In the rows, 128 means zero.
Known rows, with every step that occurs:
savuze betid robi: [146  81 163 124 127 117 157 110 105  95 137 139 101  96 147 128 126 120
 136 196 152 112]
savuze betid: [133  91 149 119 138  92 165 132 111  85 130 136 119  88 140 130 120 123
 135 190 158 114]
dizov damipi kepa robi: [130  87 147 102 132 146 167 128  72  94 149  96 117 129 130 169 138 119
 138 174 135 126]
muded robi kepa savuze: [136  80 121 123 145  87 192 125 124  97 170  93 116  90 163 162 122 131
 133 175 146 135]
dizov damipi kepa savuze betid robi: [129  85 150 113 111 146 179  95  69 117 150  99 103 115 155 138 135 129
 125 192 130 136]
muded busefut betid robi: [162  82 146 147 128 140 149 109 124  92 162 156 111 106 132 181 118 125
 132 204 143 110]
kepa savuze muded busefut betid: [154  98 106 157 135 121 171 118 131  71 182 128 124  85 126 182 118 143
 123 199 158 123]
robi kepa savuze muded busefut: [149  99 104 162 154 120 172 121 144  68 165 110 118  94 138 162 143 142
 123 189 158 125]
vufu muded busefut betid robi: [163 106 134 157 133 157 130 130 135 106 145 135 114 115 147 169 132 132
 125 193 150 118]
damipi kepa savuze betid: [116  81 143 124 118  98 191 115 101  97 135 100 134  98 143 146 134 116
 133 181 146 131]
dizov damipi: [147 101 146  93 155 125 159 143  85  98 144 139 120 105 148 138 123 140
 134 186 141 111]
kepa savuze muded busefut: [156  93 116 144 141 109 179 124 139  65 158 127 137  89 132 166 142 142
 121 202 145 120]
damipi kepa robi muded busefut betid: [139  76 115 167 123 132 162 101 129  62 179 112 119 119 119 212 124 107
 137 193 147 135]
betid robi muded busefut kepa: [162  72 138 156 137 120 143  85 138  60 167 158 120 105 142 179 126 106
 151 203 137 101]
muded robi kepa savuze betid: [121  83 116 132 130  76 194 116 125  94 165  87 101  83 158 149 114 131
 128 182 153 147]
vufu ruda: [155  87 155  93 140 110 155 122 114  95 129 129 140 109 155 141 133 122
 129 186 157 100]
kepa savuze: [147  81 140 109 146  97 191 123 114  95 149 136 143  92 158 144 131 133
 131 183 143 111]
damipi kepa savuze betid robi muded busefut: [138  71 127 165 108 121 183  76 134  78 157 111 116 109 151 164 144 118
 123 210 127 142]
damipi kepa savuze muded robi: [134  79 130 123 119  98 181 132 101  78 164  66 127  88 136 179 136 116
 139 180 143 136]

Rows:
[145  69 134 144 124 102 170  66 116  76 179 136 109  88 167 143 113 111
 146 192 152 118] | busefut kepa savuze betid robi muded
[155  77 130 128 150 107 173 113 124  62 170 131 120 102 151 155 129 121
 139 184 152 118] | kepa robi muded
[147 100 118 142 161 118 170 126 116  76 169 104 111  89 155 137 136 138
 132 170 172 120] | robi kepa savuze muded
[139  89 107 151 125 154 158 104 103  73 189 107 106 128 122 207 117 125
 132 196 137 145] | dizov damipi kepa robi muded busefut betid
[139  88 151 142 140 127 151 108 110  97 144 124  83 101 154 123 128 120
 136 183 163 119] | savuze betid robi kepa
[141  77 125 136 135  95 180 103 137  76 154 144 153  96 134 186 125 118
 141 192 134 105] | muded busefut kepa savuze
[168  77 152 129 149 121 154 106 117  78 161 149 111 101 168 137 130 120
 142 192 146 109] | betid robi muded
[159  94 124 158 143 153 154  99 102  92 200 112  83  93 157 151 120 136
 133 174 180 122] | busefut betid robi kepa savuze muded
[150  83 122 118 134  88 184 133 116  74 174  93 122  75 145 165 125 134
 133 189 149 130] | kepa savuze muded robi
[154  81 107 161 136 120 164 102 143  57 189 140 113 105 128 197 113 125
 130 201 151 128] | kepa robi muded busefut betid
[134  79 105 160 127  80 181  82 149  56 169 137 132  86 142 168 115 117
 137 204 144 125] | robi muded busefut kepa savuze betid
[140  74 124 155 130 121 171 108 138  55 154 109 132 122 125 197 146 106
 136 194 132 131] | damipi kepa robi muded busefut
[155  91 114 157 144 110 155 117 141  64 174 154 122  95 138 180 109 129
 134 203 152 120] | robi muded busefut betid
[170  77 138 150 142 124 156 100 145  68 158 154 117 107 152 162 137 126
 132 211 132 114] | betid robi muded busefut
[152  84 134 145 143 144 168  93 105 112 188 127  94 104 166 153 116 131
 133 174 163 119] | busefut betid robi kepa savuze
[138 109 123 132 155 108 144 163 130 102 139  80 109 100 164 148 133 127
 134 159 157 135] | vufu muded robi kepa
[148  76 110 151 141  90 177  91 148  58 174 147 146  94 148 182 122 119
 142 196 137 113] | robi muded busefut kepa savuze
[146  74 131 132 143 103 159  97 119  52 178 133 124 101 142 174 117 100
 158 176 158 107] | busefut kepa robi muded
[148  92 130 143 137 115 157 129 129  83 155 152 128  99 123 184 112 128
 132 198 149 111] | muded busefut betid
[147  75 132 166 122 110 144  77 140  57 161 151 105  97 138 166 118 105
 146 211 144 114] | savuze betid robi muded busefut kepa
